Each row comes from the steps of one path. Every step used is in the known rows, and no mark comes twice. Write the path behind each row, first mark first.
In the rows, zero is written as 128.
Known rows:
pebo -> genak -> bizokig -> zufo: [140 144 145 120 127 102 115 136 135  82 177 122  72 147 153 119  79 157
 109 138 132 100 144]
palug -> museb -> gadeke -> pebo -> genak: [137 190 112  69 115  86 129 155 134 128 133 132  50 167 141 158  64 131
 117 175 116 139 118]
genak -> gadeke: [141 121 114  89 123  92 123 120 138 136 138 115 107 128 123 140  88 138
 113 165 123 107 156]
gadeke -> pebo: [155 166 112  75 114 110 130 137 169 102 137 119 104 140 124 150 103 127
 108 149 140 116 133]
zufo -> palug -> genak -> gadeke -> pebo: [145 173 124  58 108 105 115 151 125 119 146 111  69 151 101 160  82 152
  44 180 131 106 132]
bizokig -> zufo -> pebo -> museb -> gadeke: [147 185 101 106 141  96 109 135 143 110 112 117  34 183 135 168  91 103
 139 153 134 121 119]
genak -> bizokig -> zufo -> palug: [140 142 130 110 123 115 106 125 123  86 159 119  86 172 138 138 102 158
  51 136 142 101 132]
genak -> bizokig: [149 131 123  89 128 108 129 122 141  96 142 143 113 140 149 126  89 134
 109 140 148 108 134]
palug -> museb -> zufo -> pebo: [158 188 111  62 148  98 138 135 102 164  90 135  96 178 125 168  85 120
  96 182 114 146 108]
bizokig -> zufo -> pebo -> genak -> gadeke: [138 172 135 104 138  85 108 136 126 117 149  96  49 139 127 148  81 128
 119 165 108 101 149]
pebo -> palug -> genak -> bizokig -> zufo -> gadeke: [141 156 119 108 161 104  86 149  97  86 206 120  60 187 118 139  78 160
 103 157 128  93 145]
pebo -> genak -> zufo: [145 139 139  93 116  95 130 128 136 144 164 148  86 127 134 129  72 157
 111 170 134 108 138]
gadeke -> palug -> genak -> bizokig: [146 146 127  71 144 127 123 154 104  91 163 141  92 163 124 133  82 158
 125 146 139 101 130]
bizokig -> zufo: [146 132 115 115 127 115 111 128 137 116 159 100 109 146 112 141 111 146
 113 141 137 111 145]
gadeke -> pebo -> palug -> museb -> zufo: [151 187  98  69 135  93 153 150 125 137 138 119  67 182 131 168  76 132
  77 184 103 132 139]
pebo -> museb -> gadeke: [142 143 100 101 115  96 126 132 155 125 125 140  60 162 148 155  80 128
 143 151 137 126 123]
zufo -> gadeke -> pebo -> palug -> genak -> bizokig: [149 190 115  69 145 100 106 160 128  72 187 139  55 176 131 150  68 140
  95 165 130  99 133]
pebo -> palug -> genak: [143 132 116  98 134 120 142 153 118 132 190 123  89 132 109 137  91 144
 118 153 135 114 140]
museb -> zufo: [159 140 105  87 123 115 127 126 137 142 121 129 108 168 127 146  89 150
 112 167 135 128 131]
zufo -> palug -> museb -> gadeke -> pebo -> genak: [132 198 118  71 102  93 124 159 126 128 138 134  30 183 144 167  71 147
  67 171 114 142 101]
pebo -> palug: [140 126 106 108 131 108 146 135 144 122 177 122  96 132 133 138 101 134
 123 141 129 114 148]
bizokig -> zufo -> palug -> museb: [131 148 127 106 121 107 118 136  97 147 153 104  90 172 109 161 108 164
  44 150 116 125 123]
pebo -> museb -> zufo -> palug -> genak -> bizokig: [154 165 138  83 114 113 130 145 110 121 131 153  40 190 146 149  58 177
  44 166 139 115 104]
bizokig -> zufo -> gadeke -> pebo -> museb: [146 195 119 105 121  86  86 146 165  84 156 101  39 185 125 173  91 151
 111 147 114 100 129]
bizokig -> zufo -> palug -> museb -> gadeke: [128 154 100  99 125 104 105 136  92 145 134 115  72 201 116 169  95 152
  64 163 123 136 119]
museb -> gadeke: [144 135  87  89 124 109 115 127 142 126 125 135  97 164 130 150  91 126
 141 156 145 130 130]
genak -> gadeke -> palug: [133 129 108  81 133 101 121 134 127 120 146 111  88 151 118 150  89 150
 136 157 110 101 159]
zufo -> pebo: [156 167 117  82 136 111 130 132 145 123 121 130 106 135 126 152 110 106
 125 147 138 124 116]

Write each row's path:
[127 136 128  92 125  93 123 149 129 118 171 112  56 142 135 140  73 163
 149 159  98  99 155] : pebo -> genak -> gadeke -> palug
[152 181 106  74 122  97  93 140 161 101 145 126  89 167 121 163  96 141
 119 154 128 116 122] : zufo -> gadeke -> pebo
[130 142  85  92 141  93 142 139 107 149 151 134  74 170 133 157  81 120
 124 167 115 139 133] : pebo -> palug -> museb -> gadeke
[146 145 138  80 120 126 120 142 106 109 158 146  91 156 129 134  86 162
  53 148 152 112 113] : zufo -> palug -> genak -> bizokig
[134 143 117  79 137 109 135 147 103 139 146 125 100 160 117 155  98 152
 125 148 106 124 128] : gadeke -> palug -> museb
[142 178 126  77 116 107 100 151 115 107 157  83  58 167  90 162  89 159
  34 177 127  97 146] : bizokig -> zufo -> palug -> genak -> gadeke -> pebo
[152 135 134  79 133 118 125 139 116 105 155 144 109 139 128 126  80 146
 102 152 156 109 129] : palug -> genak -> bizokig
[133 180 131  98 147  93 107 151 117 104 159  90  33 164 123 155  84 139
 140 161  93  93 152] : bizokig -> zufo -> pebo -> genak -> gadeke -> palug
[118 143 136  84 131  83 135 151  98 146 163 115  56 150 131 150  65 169
 126 167  78 113 147] : pebo -> genak -> gadeke -> palug -> museb
[139 158 105  81 131 117 121 164 118 120 143 136  37 185 120 159  74 150
 161 154 130 117 120] : pebo -> museb -> gadeke -> palug -> genak
[148 186 112  75 115  93 117 142 162  69 138 147  46 168 170 137  58 123
 122 159 143 115 127] : museb -> gadeke -> pebo -> genak -> bizokig
[156 153 119  76 116 133 121 149 101 153 136 130  85 184 103 156  85 175
  56 177 142 130 108] : museb -> zufo -> palug -> genak
[135 152 103  62 145  90 129 138  85 160 117 117  77 193 117 167  67 163
 104 193  85 120 148] : genak -> gadeke -> palug -> museb -> zufo
[143 156 134  88 125  84  93 130 128 144 171 153  66 158 132 144  65 170
 120 175 123 108 127] : pebo -> genak -> zufo -> gadeke
[144 178  96  60 137  73 147 141 114 144 132 110  55 178 129 170  59 133
  67 204  87 118 160] : genak -> gadeke -> pebo -> palug -> museb -> zufo
[142 168 135  86 130  84 127 136 138 130 138 121  60 125 140 144  74 122
 128 170 110 111 135] : zufo -> pebo -> genak -> gadeke
[153 174 117 100 143 113 112 130 134 112 132 105  95 152 113 153 116 113
 117 145 133 113 130] : bizokig -> zufo -> pebo
[147 180 138 111 135 105 115 145 136 109 155 105  63 144 129 145  99 129
 128 147 122 114 126] : bizokig -> zufo -> pebo -> genak
[144 155 129  81 108  97 124 143 105 157 130 123  32 181 119 164  58 178
  49 190 116 114 125] : pebo -> museb -> zufo -> palug -> genak -> gadeke
[154 193  96  42 163 115 107 147  90 140 115 157  61 196 100 167  73 116
 140 192 146 114 119] : museb -> gadeke -> palug -> genak -> zufo -> pebo
[150 159 122 100 101 109 132 135 142 140 124 134  51 184 143 163  83 168
  64 158 124 125 108] : pebo -> museb -> zufo -> palug
[149 182  92  66 140 106 130 157 131  73 159 143  49 178 140 144  63 112
 107 171 148 112 138] : museb -> gadeke -> pebo -> palug -> genak -> bizokig
